In the rows, zero is written as 128.
Known rows, with every step that occurs
G > Y: [151,104,103,60,78,119,152,133,111,128,111,94,79,162,137,132,84,115,139,105,157,165,159,123,129,103,120,159,211,171]
D > J > N: [98,119,169,116,119,141,126,161,147,119,126,135,133,152,118,118,136,75,93,110,123,162,127,99,77,136,116,136,154,167]
N > A > S > J > Y: [129,123,138,92,98,108,133,101,139,163,136,125,77,160,155,106,145,148,86,174,192,213,169,99,140,115,107,105,175,120]
Y > G > S > A: [141,128,177,78,168,136,117,126,101,144,144,75,63,114,141,165,122,80,157,144,162,159,118,139,127,67,124,164,207,177]
Z > J > N > L > C: [105,115,130,126,117,124,124,161,146,115,121,139,145,123,103,145,114,111,144,134,88,129,117,143,164,113,105,160,117,133]
C > L: [121,121,87,120,118,119,123,145,125,122,108,131,119,131,124,129,122,122,115,105,146,128,120,96,114,136,128,137,156,112]
L > N > A > S > J: [148,127,150,111,138,120,126,84,115,152,136,94,76,137,150,104,165,184,100,155,147,154,128,107,111,140,124,90,147,100]
L > N > A: [142,141,135,145,127,123,146,96,82,120,164,125,116,132,114,153,118,174,122,138,116,130,144,128,138,125,149,110,110,123]
Z > J > N: [104,93,167,119,89,127,126,133,137,126,129,124,122,148,106,138,131,98,113,137,112,121,155,106,114,124,84,153,156,169]
S > J > Z > L: [159,146,124,107,116,148,81,144,192,111,115,99,120,148,158,105,150,114,172,103,99,128,110,111,101,123,179,106,126,113]
A > C: [126,113,126,110,121,140,133,143,139,134,122,133,105,143,122,116,140,113,148,106,133,89,142,155,175,117,111,168,153,148]
C > L > N > A > Z > J > S: [129,136,144,136,141,108,116,93,106,118,127,183,146,145,135,133,127,156,108,172,122,138,163,119,146,132,94,88,104,144]
C > L > N > A: [146,147,110,160,135,108,140,112,80,115,147,131,132,118,109,156,115,181,115,131,115,128,126,110,127,141,144,110,95,108]
Z > L > N > A: [160,162,142,157,124,131,141,106,98,115,156,118,128,110,110,151,116,181,136,138,104,118,135,124,146,134,174,102,83,132]
J > C > L: [113,114,85,130,120,109,141,146,145,119,89,150,153,102,110,111,138,99,128,109,143,113,116,116,113,135,98,149,149,115]
G > S > J > Z > L > N: [176,135,130,123,108,144,92,134,133,104,131,87,135,115,166,108,128,143,181,99,111,119,108,134,83,132,187,112,109,128]
S > A: [107,134,162,107,149,156,115,113,129,143,142,89,84,140,131,149,145,99,124,148,139,114,127,121,129,103,143,140,169,114]
C > L > N > A > Z: [152,140,112,163,155,104,139,113,101,122,169,167,163,136,128,136,122,157,118,97,95,129,122,122,111,129,156,100,76,110]
D > J > C > L: [101,127,98,130,128,112,125,165,160,117,88,158,159,111,122,103,145,80,115,112,159,147,104,120,99,130,103,126,139,113]
N > A > Z > J: [126,115,150,130,119,103,119,100,138,137,167,159,118,169,129,147,140,122,124,144,121,144,160,142,156,84,110,99,113,125]
S > J: [137,102,117,83,122,124,114,129,169,131,116,81,86,162,164,107,150,128,124,133,158,155,133,123,102,91,138,104,171,91]
N > L: [109,112,120,114,124,124,144,146,150,137,151,115,110,147,120,132,111,122,122,103,119,138,122,147,144,125,142,125,134,116]
J > Y: [108,109,116,89,69,126,139,128,138,141,139,139,106,165,143,120,111,105,111,144,188,186,184,117,147,100,125,139,183,147]
G > Y > J > S: [125,113,116,60,100,152,134,112,142,122,82,100,92,168,161,140,85,112,113,162,172,190,171,133,120,126,116,117,196,173]
Y > J > Z: [113,109,103,97,101,169,80,127,178,116,131,103,119,191,171,135,128,75,151,101,120,160,125,135,79,127,158,122,160,108]
J > C > L > N > A: [141,143,108,167,137,103,152,112,92,113,134,144,152,101,101,144,124,165,125,134,114,118,125,123,126,141,125,118,91,111]
A > N > L: [106,109,143,136,131,143,160,144,146,157,157,114,109,137,108,127,98,151,123,95,104,131,117,148,140,154,146,121,106,132]
J > Y > G > S > A > C > L > N: [156,130,108,130,133,114,121,164,80,135,127,110,143,88,141,139,101,137,149,132,162,131,121,139,130,122,118,170,134,163]
D > A: [116,131,158,122,142,139,149,117,145,110,116,115,111,156,130,105,132,84,106,117,132,104,132,144,155,122,140,141,156,132]
C > L > N: [133,119,86,139,106,130,125,137,91,117,126,115,148,115,134,123,110,160,122,109,139,108,121,112,97,153,150,130,121,113]

Rows
[121,146,122,134,170,131,113,147,125,129,88,139,122,114,118,133,143,121,123,136,131,85,115,114,156,147,95,156,136,122]  J > S > A > C > L
[132,129,105,136,148,90,138,123,144,135,88,139,129,99,117,103,164,136,108,136,143,135,106,101,110,146,83,120,139,91]  N > A > S > J > C > L
[110,112,164,119,126,129,98,109,149,149,162,129,115,162,145,143,149,93,129,151,133,124,148,144,140,81,117,115,131,117]  S > A > Z > J
[139,121,86,149,115,129,125,150,98,121,119,125,154,106,129,117,119,158,135,103,130,81,118,133,125,158,135,149,107,121]  A > C > L > N
[92,159,192,99,174,165,99,114,136,135,119,124,91,151,147,133,152,88,100,182,156,155,134,115,125,115,124,106,167,136]  D > J > S > A
[101,99,130,92,47,115,119,124,145,148,141,139,103,172,144,130,116,104,111,177,197,190,199,129,165,85,99,129,173,146]  Z > J > Y
[148,135,132,149,150,116,145,100,103,126,182,161,150,148,132,132,124,150,124,104,96,132,137,136,121,115,161,101,88,122]  L > N > A > Z
[129,143,147,150,134,119,154,76,72,151,133,154,117,93,100,111,154,172,99,143,130,119,123,102,135,183,95,126,132,135]  J > C > L > N > A > S
[156,161,128,158,120,147,114,111,127,109,154,104,141,132,133,161,114,161,147,132,93,135,123,132,116,143,187,92,73,116]  Y > J > Z > L > N > A
[111,93,165,129,105,120,127,134,144,128,144,148,146,155,115,128,134,91,113,118,94,121,151,113,103,120,93,143,133,165]  A > Z > J > N
[111,128,104,112,129,132,128,152,142,116,124,137,127,127,120,136,111,119,153,120,110,138,110,154,175,104,139,150,130,113]  N > L > C
[130,154,118,167,143,105,138,127,105,112,134,151,158,108,109,139,130,151,113,137,126,145,115,124,114,138,129,101,84,108]  D > J > C > L > N > A
[156,168,123,137,142,136,121,134,141,105,127,163,150,109,119,135,125,129,168,121,87,123,113,136,177,97,172,127,90,132]  N > A > Z > L > C
[122,109,73,146,100,135,134,140,130,116,107,108,179,94,138,121,111,131,129,124,148,114,116,143,80,154,139,127,109,105]  Y > J > C > L > N
[107,126,184,134,147,179,140,113,124,164,148,94,84,129,115,136,128,139,124,130,122,106,126,124,125,141,147,136,133,136]  S > A > N
[107,105,96,133,102,99,126,142,152,123,91,151,151,107,112,118,141,98,130,134,151,115,129,126,128,122,76,139,141,113]  Z > J > C > L
[110,134,177,114,157,149,109,120,137,142,111,131,96,137,126,136,158,108,138,174,132,80,150,152,193,114,79,155,146,148]  Z > J > S > A > C
[180,129,113,140,179,72,142,131,113,123,150,149,166,104,143,127,126,138,149,108,115,164,107,146,95,90,125,108,98,137]  Y > G > S > J > C > L > N > A > Z
[99,137,160,132,154,151,120,135,138,138,120,137,119,116,112,147,115,141,146,168,99,126,117,155,190,122,114,136,102,129]  Z > J > S > A > N > L > C
[126,114,84,146,108,123,139,137,108,113,112,131,176,91,123,108,121,140,134,113,136,96,118,130,96,152,128,139,115,116]  J > C > L > N
[132,142,115,147,149,141,118,136,91,122,108,127,150,101,131,126,127,160,127,138,126,74,120,126,131,163,122,144,104,126]  J > S > A > C > L > N
[161,161,160,156,143,127,141,132,149,118,151,150,154,119,106,134,127,126,134,100,68,116,122,108,127,132,170,112,77,157]  J > N > A > Z > L
[124,104,60,112,98,113,144,157,162,120,71,108,149,111,130,131,103,90,128,115,163,151,117,134,93,133,104,145,158,119]  G > Y > J > C > L
[111,123,123,130,133,148,142,152,139,131,129,136,126,119,110,132,102,143,152,112,98,130,105,154,172,127,144,146,107,125]  A > N > L > C
[151,161,153,144,142,162,119,115,116,121,144,122,162,105,146,117,122,150,141,135,104,91,126,131,116,146,185,103,82,146]  J > S > A > Z > L > N
[129,136,106,149,154,116,134,161,141,114,87,138,138,124,114,110,135,106,117,96,126,76,107,134,163,149,108,164,124,119]  D > A > C > L
[112,156,132,133,177,133,100,162,138,129,88,146,127,122,127,128,150,106,112,138,145,114,105,115,143,144,98,139,128,122]  D > J > S > A > C > L
[113,120,180,140,166,146,151,139,132,162,162,89,88,114,112,147,105,134,134,106,110,129,101,155,136,140,143,133,112,131]  G > S > A > N > L
[123,137,137,150,128,132,149,80,93,153,128,131,122,97,114,124,143,162,93,152,143,137,120,116,120,185,106,114,126,124]  Y > J > C > L > N > A > S
[134,133,104,155,138,137,117,147,96,126,123,108,149,100,129,129,127,153,134,118,128,70,107,132,123,155,136,151,102,109]  S > A > C > L > N
[160,143,134,126,105,158,93,117,130,125,132,97,134,122,160,89,146,161,155,114,107,109,111,113,90,168,177,106,109,125]  A > S > J > Z > L > N
[145,137,110,170,157,98,151,113,112,120,156,180,184,118,120,123,131,141,128,101,93,119,120,135,111,127,136,108,71,111]  J > C > L > N > A > Z
[103,92,135,121,102,112,137,116,170,133,128,167,158,131,125,104,155,74,147,135,135,116,151,166,137,89,81,132,135,136]  A > Z > J > C
